Known rows, with every step that occurs:
sose > palu > monov > seta > divek: [ 22  -5   2  21   0  33  -3  10 -29 -37 -17  25 -21  56 -21   3  -8   7
  -9  10   4  11 -33   8  28  21  -2   5 -16  -1  26  12 -24 -41 -15 -49
  10  35   4 -27  -9 -19  27  -5  -6  28  27  52  15   8  22  28 -14  14
 -74]
rumu > seta > divek > toguro: [  3  32 -24  40  -9   5   2  34 -33 -25  13  -1 -18  20  -9 -22  -2  -5
  35  24 -17  -2 -34   1 -17 -56 -15  57   0  -1 -43  -5   7 -29 -11  49
 -37 -16  -8   1  23  21  44   3  28  22 -48  18   9  12  15 -10 -21   8
 -37]
divek > vesan > sose: [ 35  37  13   0  19 -10  22  -4 -28  -9  11   9   7  66 -49  17  34  16
 -15  -8 -11 -10 -20 -14  11 -22  13  33  -6 -33 -36 -12   8 -18  45  60
  -8  37  16 -10  -4 -11   8 -36   2  17 -60 -18   9  13   2  41  30 -28
 -34]
vesan > sose: [ 22  33  25  21  13   3   9  19   2   3  20   1  -9  43 -29  18  33   6
 -22  -2  -1  -6 -29 -14  16 -17   3  19 -10  -8 -37 -14   6 -39  33  43
 -35  14  -8 -25  -8 -11  14 -16   1  18 -38 -22  20  24  22  25   8 -11
 -31]
palu > rumu > seta > divek: [  7  33 -24  57 -10  -4  -4  52  18 -37 -24  20   3  43 -29 -25  -4  14
   1  16 -11  27 -39   1   4 -14  -8  27 -24  29  12  -7 -10 -50 -36 -22
  -3 -17 -19  -3  18  25  26   9  15 -13 -22  43   8   3  15  29   1  35
 -40]
duko > sose: [ 33  36  19  10  13  15  16  55  -8  -5  36   0  17  24   0 -28  35  16
   9  19 -27 -13 -62  -1   5  29 -34   7   8  27 -40   4  32  31  22  -9
 -13  -6   4 -51 -13  20  13 -14  26 -31 -22  32  28  -4  22  26  11   5
 -25]
seta > rumu > duko: [ 24  -7   2   7  22  13  -5  21  24  -6  28  -8  10 -18  18   8  10 -35
 -30   4 -22  42 -12 -10 -14  -5  -6 -18 -21  12  -7 -36 -24 -31   9 -11
 -28 -34  -4 -20  -5   2  -4  15  31 -15 -21  20 -13  44  12  -7 -36  30
  13]
duko > rumu > seta > divek > toguro: [  4  40 -25  51 -10   7   7  38 -34 -31  22  -7 -12  17  -4 -31  -3  -8
  43  23 -16   7 -23  -3 -27 -53 -16  51  -3   2 -29  -5   5 -23 -10  41
 -30 -20 -18  11  32  30  45   1  41  14 -48  16   6   6  25 -12 -15  12
 -30]
divek > vesan > sose > palu > monov > seta: [ 39  -1  32  -7  23  20  -1 -23 -17 -30  17  14 -13  65 -19  32  22   8
   4  -1  19  -5 -35  10  19 -10  15  15  -1  -3  24  10 -16 -63  -7   5
  13  65  14 -26 -10 -42  18 -41  -3  16   2  25  20  13   4  50  14 -23
 -32]
vesan > sose > palu > rumu > duko: [ 15   9  34  -5  -2   4   2  -3  54 -11  11 -19  49   1   3  37  41 -28
 -24   0 -20  51  -2 -13  -1 -15  -6  -5  -7   2  -2 -34 -10 -46 -15   5
 -10 -24  -9  10  11   1  -8  11  37 -17 -33  32   8  49  -7  20 -27   8
  25]
seta > rumu: [ 35  12 -23  52  26  28  12  54 -12  -5  28  10 -12 -21   2 -16  -7   2
 -41   2  -5  29 -18 -17  13   4 -19   9 -24  48 -13   1 -25 -26  26   4
 -29 -15 -54 -45  -9  13 -14  -3   3 -13 -25  -4  -2   7  46 -21   2  34
 -17]
toguro > divek > fitus: [ 22  -1  19  35 -18  -6 -32   2 -35  -8  61 -19 -35  28 -44  -2   1  31
 -14  32 -39 -28 -46  26  42 -42  -9  30  25  21 -30  -1  -8 -12 -14  11
  -3  16 -19  16 -51  -8  18 -12  -7  -8 -33  45 -20  14 -10 -18   7  27
  23]
seta > divek > vesan > sose > palu > monov: [ 21 -11  50  -4   1  33  20 -31 -16 -22 -17  43   4  40 -22  29  34   0
  -5 -37 -26  -2 -12 -38  22  14 -22  18 -21 -37  13   9  31 -20   6 -31
  26  48  11 -13  17   1  -7 -48   1  24  -9  14  38  37  34  13   4   5
 -19]
divek > fitus > monov > burasik: [ -1   4  13   3  -3   1 -27  37 -54  -7   1  11 -21  55  23  -5 -32  64
  19  11 -28 -62   9  37  56  -2  -3   1 -18  45 -15  -2  -8   7  17  40
 -41  -5 -21 -32 -41   9  30  25  18 -20 -23 -28  12  31  10  -2  17 -13
 -18]
rumu > duko: [ 25 -17  31 -18   3   7  -3  20  36 -11  22 -15  20   1  12  14  27 -22
 -21   3 -29  14 -25   1 -14 -14   2   3   0  -9  -7 -49 -21 -19 -13  -5
 -19 -24  19 -10 -12 -10  25  15  36 -17 -17  31 -11  60 -16  12 -37  12
  19]
rumu > duko > sose > seta > divek: [  6  14  -7  23  13  -9 -20  50 -14  -3 -18  -4  -3  56 -14 -18  13   3
  -7  28 -18  16 -28  12   7  38  21 -21 -13  -9   5   0   0  13   0 -15
   8  -2  28 -27 -25 -12  11   3  40  -9   5  47  26   2  21  32 -14  39
 -51]
sose > palu > rumu > seta: [  6  35  14  43  10 -22  11  41  68 -24  -2   4  20  20 -17   4  13  18
  13  -9 -11  29 -37 -13  -7 -42  -3  44  -2  57  12  -8 -14 -72 -71  16
   8 -18 -31  18  10   6  23 -12  21 -48 -46  32  17  19  -1  29  16  18
  24]
divek > vesan > sose > seta > rumu > duko: [ 16   7  -2  -4  42 -19 -16  16  10   8  13 -20  11  11   3  23  22 -30
 -24  10 -10  48  -1  -6 -11 -11  33 -23 -22 -10   1 -31 -23 -31  21  27
  -8 -12  20 -11 -17 -21 -15  -5  41  -7 -32   8  -4  35  15  15 -19  24
  10]
toguro > divek > fitus > monov: [  5  11  20  16 -38 -22 -29  17 -16 -13  28 -14 -19  40 -20  -3 -30  38
  11  14 -53 -18  -6  19  23 -34 -46   7 -22  -8 -35   4  10  29  -9  -8
 -13 -11  -7  19 -55  15  20  -7  -7 -18 -43  15  28   1   1   5   0   6
   8]
seta > divek: [ 19  -5 -11  36 -15  31  10  42 -24 -30 -16  22  -8  39 -25 -23   1  15
 -23   5 -18   0 -28   0  22  17  -9  11 -14  -1  -1  -8 -13  -4  -4 -32
 -12   3 -13 -21  -7   7  22  16   0   7  -1  29   4  15  21   9 -18  21
 -63]
toguro > divek > vesan: [ 34  10   8 -25   8  11  13  -9 -46 -36  14  13  18  48 -33  14  28  26
   0 -10 -67  -9 -37  12  -7 -35 -22  60  -8 -19 -18 -24   3   8 -18  17
  26  27  25  10  -7 -16  22 -26 -16 -15 -30  29  -6   0 -40  30  18 -10
 -18]
sose > palu: [ 14 -14  32  14   5  29  40  -3  19  -6   0   7  16   5 -12  35  19  17
 -24 -46 -18  -7  -9 -32  16   1 -13  19  18   1   1   8 -26 -12 -32   7
  23   3  -7   1 -21 -30  17  -5  -4 -10 -11  23  34  45  19  -3  -8  -2
  -3]
vesan > sose > palu > rumu: [ 21  34  22  36  -2  20  20  10  31 -14   2   0  41  20 -23  28  30  13
 -27  -2  -8  39  -3 -27  29  -2 -25  20  -4  47  -2  -1  -5 -55  -7  19
 -11  -1 -53  -8   8  13 -18  -7  13 -25 -39  10  30  14  12  19  15   4
  -9]
vesan > sose > palu > rumu > seta > divek: [ -8  34 -12  57 -10 -12   4  28  22 -30 -33  17   5  51 -33  -6  -9   9
  -1  -2  -2  33 -28 -14   6 -11   0  21 -21  14   3   3  -8 -57 -29  -9
   3 -10 -10  15  15   7  24  -2   8   2 -26  33  21   5  22  26   1  25
 -45]
vesan > sose > palu: [  4   2  38  18  10   7  36 -17  23   5  -2   2   7  23 -25  53  22  10
 -23 -46  -5  -2  -8 -44  24   0   0  20   9 -24 -16  12 -11 -27  -1  27
  14  13   3   5 -17 -34   8 -17  -8  14 -23  -7  41  38  35   6  -3 -16
 -17]
sose > seta: [ 31   3  20  21  32 -13 -10  65   0  14   9 -23 -13  49 -10  -3  31  32
 -10  14 -15   4 -25  15  14   8  46   4   6  30  19 -22 -25 -18 -27  47
  -4   5  -1 -35 -56 -39   6 -10  45 -26  -4  10  18  22   2  34  13  26
   4]
sose > seta > rumu: [ 25  15 -24  54  47   7  -8  66 -11   8  18  -5 -20   4   2  -9  -3  10
 -30  12  -1  35  -9  -3  10  12  24 -12 -20  54   9   1 -38 -29  13  34
 -17  -8 -40 -51 -36 -17 -26  -7  23 -20 -16  -5   9   3  41  -8  11  49
  -6]
seta > rumu > duko > sose: [ 22  28   6  -3  27   3  -2  43  11   6  40  -8  20  -5  15 -17  24 -23
   3  19 -23  24 -46  -9 -11  27 -27 -21 -10  14 -40  -3  24  25  35 -22
 -17 -26  10 -40  -5  23  -5  -5  42 -27 -24  34  12   7  29  13 -14  20
  -8]
vesan > sose > seta > divek > fitus > monov: [  3  17   4  40 -22 -38 -30  26 -23  -3  -4 -10 -31  67 -34  -8 -30  33
   4  17 -21 -17   7  12  29 -15 -13 -14 -25 -24 -25  19   0  29  19   6
  -8   0   1   9 -61   9   9  -7  16  -2 -43   6  42   4  27  20   3   5
 -24]
palu > rumu > duko > sose > seta > divek: [ 12  25  -9  24  11 -10 -22  58 -12 -10 -18  -2  14  55 -15 -23  13   2
  -5  40 -15  31 -24  15  16  40  15 -21 -17  10   8  -4  -1   0  -2 -20
   1  -8   8 -25 -18   2  -2   8  48 -10   1  45  27  -4  22  37  -8  42
 -45]
fitus > monov > seta > rumu: [ 23  26 -31  44  31  15 -12  51 -16 -16  20   0 -26  10   4  -9 -33   5
 -18  13  16  31 -16  13  12  -2 -11  -9 -41  45  -5  12 -30 -31  20   1
 -31  -1 -35 -46 -29  -4  -4  -4  -9  -6 -14  -3  14 -13  41   4   0  11
 -36]
duko > rumu > seta > divek > fitus > monov: [  6  26   0  47 -32 -33 -16  38 -16 -21   8  -3 -14  47 -22 -30 -46  30
  23  16 -28 -20   3  13  13 -26 -25   0 -22   1 -15  15  -4  28  -7 -21
  -5 -14  -8  27 -34  27  25  -7  18 -18 -54  14  35   0  23  17   5  11
  -5]
seta > rumu > duko > sose > palu > monov: [ 26  -9  52 -11  14  41   9  -5   9 -14  13  27   9  -1  16  17  36 -15
   1 -28 -29  14 -19 -36   8  34 -38 -10 -15  -5   8  13  37  -7   8 -54
  17  18   5 -27  12  10 -17 -35  24  -4  -3  34  37  35  43  -4  -7  18
  13]

Rows:
[  1  -1  37  -7  10  11  23  -2  35  -1   9  -7  33   0   3  35  26  -7
   0 -26 -27   8 -25 -35   4  26 -17   0  18 -14 -20  10   6  24 -15 -16
  33 -10  27  -8 -20 -21  11  -9  24 -21 -14  44  43  34  25   5 -17  -3
  -5]
rumu > duko > sose > palu
[  3  20 -17  47  -7  -3  -1  46   8 -31 -26  20 -12  47 -26 -22 -10  14
   3   4 -15   7 -46  -3  -4 -12   0  32 -18   6   2  -4 -14 -34 -39 -15
  -5 -11   3  -1   3   2  45   6   8   1 -12  36   9  14  21  21  -9  31
 -44]
rumu > seta > divek
[ 28  37  23  -6   9   4  -7  45  28  -7  38 -15  43  12  10 -20  43 -12
   6  31 -32  25 -53   4  -7  21 -33 -15   1  31 -32 -17  29  12  22 -19
 -18 -27   3 -32   3  34  -5   0  53 -44 -30  49  18   6   4  33  -5  13
   0]
palu > rumu > duko > sose
[ 21  27  21  16  37 -21 -14  68  -1  16  17 -27  -1  52  -4 -19  38  29
  10  33 -16   0 -40  11   6  29  28  -8   7  29  -5  -2   4  11  -6  32
   4   4  18 -48 -48 -22  -1 -20  53 -39  -8  21  38  -7  15  43  19  23
  -5]
duko > sose > seta
[ 19  33  21   2  37 -44 -21  18 -23  13   3 -20 -10  81 -37  22  42  25
  -4  15 -15   9 -11   6  12 -16  54  16  -9 -21  -4 -16   1 -21  -3  82
  10  33  36 -13 -43 -47   0 -39  26  -3 -27  -7  24   3  -3  48  28  13
 -12]
toguro > divek > vesan > sose > seta
[ 33   3  27  -6  -6  15  -7  26  47 -17  21 -15  47   3   9   8  37 -19
 -27  26 -30  47 -13  13  -8 -15 -10  -4 -11  32   7 -51 -12 -42 -10  -9
 -29 -27 -18 -11  12  14  -1  19  46 -34 -30  37 -10  48 -25  24 -27  19
  27]
palu > rumu > duko
[ 24  29  14   9  44 -35  -1  28 -20  15   0 -19  -9  80 -36  12  43  27
  -5  10  -7  -2 -15   7  11  -8  59   8  -2 -11  -1 -16  -9 -22   9  83
   5  37  27 -19 -40 -45   3 -36  35  -5 -32 -14  24  15   3  51  28   2
 -16]
divek > vesan > sose > seta
[ 33  36   0  10  12  -7  16  -5 -41 -11  -9  19   5  74 -55  15  24  16
 -14  -6  -8  -4 -20 -11  17 -18  11  28 -18 -45 -30  -5   6 -15  46  39
  -5  39  17  -5   1  -9  13 -25  -4  30 -48  -6  11  12  15  38  19 -25
 -66]
seta > divek > vesan > sose
[ 11  35   3   0  24  -8 -15  40  14  -7  34 -13  15   9  18 -11   3 -22
  13  26  -9  23 -39   4 -13  21 -30 -32 -19   8 -39   5  18  27  31 -25
 -18 -26  23 -41 -19  15   6  -7  29 -29 -20  33  24  -8  29  26 -17   7
 -23]
fitus > monov > seta > rumu > duko > sose
[  0   3  21   5  19  12  20   0  28   3   8  -2  29 -11   5  31  17 -11
 -10 -28 -23  20 -17 -40   0  26 -19 -13  11  -7 -20  17  -2  15  -7 -18
  25 -15  12 -12 -15 -16  -1 -12  20 -15 -13  41  41  29  39  -5 -18   4
  -7]
seta > rumu > duko > sose > palu
[ 16  17  24  -1  38 -28 -24  56  16  19  19 -34   5  44   5  -8  42   5
   9  31 -20  12 -36  10   0  25  38 -24   5  16  -1 -13   1  11  -8  29
   6  -6  33 -38 -48 -26   5 -13  68 -36  -5  33  33  11   8  41   6  27
   2]
rumu > duko > sose > seta
[ 18  30  25   3  39 -26 -26  62  25  13  20 -34  19  44   8 -11  46   5
   6  39 -18  31 -31  13  -4  25  29 -26   4  33   7 -18   8  -1  -8  25
   1 -10  20 -39 -40 -16  -7 -10  70 -48 -17  33  32   9   3  46   7  29
  10]
palu > rumu > duko > sose > seta
[ -4  11  19  -8  -2  15 -17  45 -42 -16 -11  22  -5  56  35   1 -22  55
  23  -3 -36 -48  16  25  36   8 -13   0 -34  43 -11 -13  -3   8   7  36
 -43 -14 -24 -42 -27   4  31  27  15 -20 -11 -44  18  34   9   8  13 -15
 -29]
fitus > monov > burasik
[ 37  -7  -5  52 -10   7 -29   9 -55 -20  33   2 -51  51 -46 -24 -14  32
 -11  50  15 -24 -45  37  54 -15  15   2  23  20   5  18 -33 -33  12 -18
  -2  46 -16  -5 -42  -6  19 -12  12  14 -13  58 -17   7  15   4   6  21
 -30]
palu > monov > seta > divek > fitus
[ 16  10 -19  27  -9  10 -14  37 -32 -38 -19  13 -19  65 -26 -12 -32  15
  -3  17   4   7 -22  26  16  10  -9  -3 -36  -1   5   5 -24 -12  -5 -33
 -15   8   5 -22 -27  -8  38  10 -13  14   9  34  23  -9  15  37 -15   4
 -86]
fitus > monov > seta > divek
[-11   8  17  -3  -9  -5 -36  29 -54 -13  10  10 -23  58  20   4 -31  60
  24  18 -43 -54   9  36  52  -8 -12   4 -27  39 -20  -5  -1  12   5  37
 -35  -7 -16 -21 -42   5  29  15   8 -16 -19 -23  12  28   5  -7  13  -7
 -12]
toguro > divek > fitus > monov > burasik
[ 19 -13  12  -4  26  15 -13  -1  25 -11  22  -4   5 -11  19  28   9 -41
 -19  -2   3  48 -15  -5  -5  -6   8 -22 -17   2  10 -21 -33 -50   3 -21
  -8  -8   9 -20  -4 -24  -5  -2  20  -2   1  31   0  40  18   1 -36  22
   6]
sose > palu > monov > seta > rumu > duko
[ 35  27   3   3  13  -1   9 -12 -46 -24  -6  23 -12  85 -52  16  28   4
  -5   0   3  -4 -27  -5  15 -15  12  26 -18 -43 -17   1  10 -32  47  26
  -3  60  28 -13   8 -13  14 -38  -2  42 -36  -7  12   2  10  51  20 -22
 -72]
palu > monov > seta > divek > vesan > sose
[  9  32 -20  30  -3   4  -4  45 -59  -5  14 -14 -18  29 -10 -21  11   2
  27  37 -19   2 -28   8  -8 -15  -6  25   4   1 -43   6  19   7  16  52
 -30  -5   2 -25  -1  14  21  -1  48  18 -31  21  28  -2  22  -4 -13  13
 -48]
duko > sose > seta > divek > toguro
[ 18  -2  -8  14  18 -11 -31  15  14  -9  36 -25 -12   2   7  11 -18 -24
 -18  25   1  38  -7  19  -4 -22   7 -32 -22  10  -6 -19 -39 -31  17  -8
 -26 -20   2 -11 -29 -10   1   9  24  -6 -26  26 -12  30  14   3 -33  16
   4]
divek > fitus > monov > seta > rumu > duko
[ 33  -6  40 -14  25  20 -14  -4   7 -25  22   1  -6  41   2  20  29  -8
   9  10  13   6 -49  14  14   8   4  -3   2  12  17   5 -10 -45 -14 -29
  11  41  21 -39 -14 -35  18 -26  15   7  19  47  22  21   8  39  -2  -5
 -23]
rumu > duko > sose > palu > monov > seta
[ 35  11 -19   3  25  -3  13  21 -58 -25 -27  17  10  74 -47 -10  15  33
  -9   4 -34 -13 -18  15   4  -2  25  23  -7 -16  14 -12 -20  15   0  22
  36  42  25  -6 -19 -16  13 -21  19  -3 -23  30   9   2 -15  48  21  -3
 -52]
sose > seta > divek > vesan
[ 10  27 -30  22 -17  17 -10  34 -60 -29  11 -10 -20  32  -7 -21 -20  -5
  32  33  -6  -3 -21  20  -7 -40 -25  31  -5 -11 -46  -1   3 -12   8  36
 -44  -3  -7 -20   1  14  38   9  15  29 -27  16  19   1  15   1 -24 -14
 -68]
fitus > monov > seta > divek > toguro
[  2  19   0  41 -34 -34 -20  35 -12 -17  -2  -2 -24  49 -25 -18 -42  37
  16  11 -32 -19  -8  13  21 -31 -30   2 -26 -11 -24  16   0  21  -7 -18
  -6 -13  -3  20 -44  27  29  -2  14 -15 -47  20  34   7  17  14   0   3
 -12]
rumu > seta > divek > fitus > monov
[  8  33 -17  61   2  -1   6  52  -2 -44 -16  14   1  39 -20 -33 -14   9
  18   5 -11  13 -31  -9  -9 -11   3  28 -26  17  18   0 -22 -26 -42 -21
   5 -17 -12  13  13  11  44   2  24  -7 -17  29   9  -3  27  19  -1  38
 -34]
duko > rumu > seta > divek
[ 18   8  -4  59  -2 -28 -27  18 -43  12  25 -18 -51  60 -54 -13  -3  35
 -22  46   5 -25 -23  21  52 -18  42  -4  20   9  -4  16 -30 -19  23  21
  -2  31  -4   3 -54 -13   4 -12  24  11 -34  34   0  16  22   7  14  32
 -14]
vesan > sose > seta > divek > fitus
[ 15  22 -20  31 -18  28  10  33 -62 -22  15  -3 -17  14  -9 -21   0  -3
  17  22 -21  -3 -18  -1  -4 -35 -29  44   2  -6 -44  -4   7  -5  14  39
 -44 -11 -21 -17  15  24  31  11  24  27 -36  16   5  13  20 -21 -26   4
 -46]
seta > divek > toguro
[ 43  -3 -10 -12  16  20  21 -14 -53 -42 -25  35   8  64 -42  11  10  27
  -2  -9 -12  -8 -24  10   5  -2   4  28  -6 -25  19   2 -21  -8  -1 -16
  41  60  27  -8  -3 -23  20 -28  -4  17 -17  44   6   3 -12  46  15 -14
 -65]
sose > palu > monov > seta > divek > vesan
[ 12   8   0  35 -36 -15 -15  33 -28 -13   4   3 -22  45 -26 -23 -38  39
   5  14 -35 -23   4  18  31 -18 -34  -5 -21 -12 -28  11   1  35  11 -24
  -9  -6 -10  12 -50  27  20   1   7 -11 -41  14  33   9  14  12  -1   3
 -22]
seta > divek > fitus > monov
[ 15   8  28   5  19   6  44 -32   3   1  -8  14  21  37 -39  57  29  12
 -22 -51 -15 -10  -4 -45  15  -9   5  31   6 -40 -14  10 -14 -12   4  39
  35  29  19  11  -9 -34  10 -34  -6  12 -39   1  40  32  20  15  10 -26
 -23]
divek > vesan > sose > palu
[  0  15  15  17  19 -12  37 -27  11  -5 -26  19  12  52 -42  51  14   8
  -7 -49 -13  -2  -8 -42   8 -15  13  27   4 -46 -13  16 -16 -20 -13  31
  38  29  27  25  -3 -34  22 -32 -10  19 -41   8  38  29  24  22  11 -18
 -33]
rumu > seta > divek > vesan > sose > palu
[ -4  35 -20  41 -13   2   7  26 -22 -27   3  -2  -5  14 -14 -12  -2  -4
  33  16 -14  19 -18  -9 -14 -46 -22  54   0   8 -36   1   4 -38 -19  43
 -26 -17 -25   7  32  23  31   3  30  16 -49  22  20   9  17  -9 -17   9
 -31]
sose > palu > rumu > seta > divek > toguro
[ 19  51  -9  19  14 -24  13   6 -24 -16 -14  16   6  78 -54   7  21  11
  -4   5  -7  11 -27 -13   7 -30  13  37 -20 -29 -24  -2   8 -37  33  46
  -7  30  12   3  19   2  11 -30   8  15 -62  -2  11   3   7  51  25 -13
 -50]
palu > rumu > seta > divek > vesan > sose
[ 16   2   6  25   3  23 -11   3 -27 -36 -18  25 -23  68 -31  12  -3   3
 -10   4  17  11 -29   4  34  15   5   0 -17 -15  15  17 -15 -45  -1 -34
   2  44   7 -26  -2 -26  21  -9 -10  40  19  36  21   5  30  30  -9   8
 -81]
vesan > sose > palu > monov > seta > divek
[ 30  14 -10  35  44  32  -6  21 -18 -15  29  17 -23   2   5  -1  -9 -11
 -14   8  19  35 -31  -6  15  19  -9 -10 -21  43   5  28 -15 -39  26 -15
 -14  19 -28 -53  -8 -12 -21 -23   3   3  -2  20  15 -14  59  -2   4  28
 -29]
duko > sose > palu > monov > seta > rumu
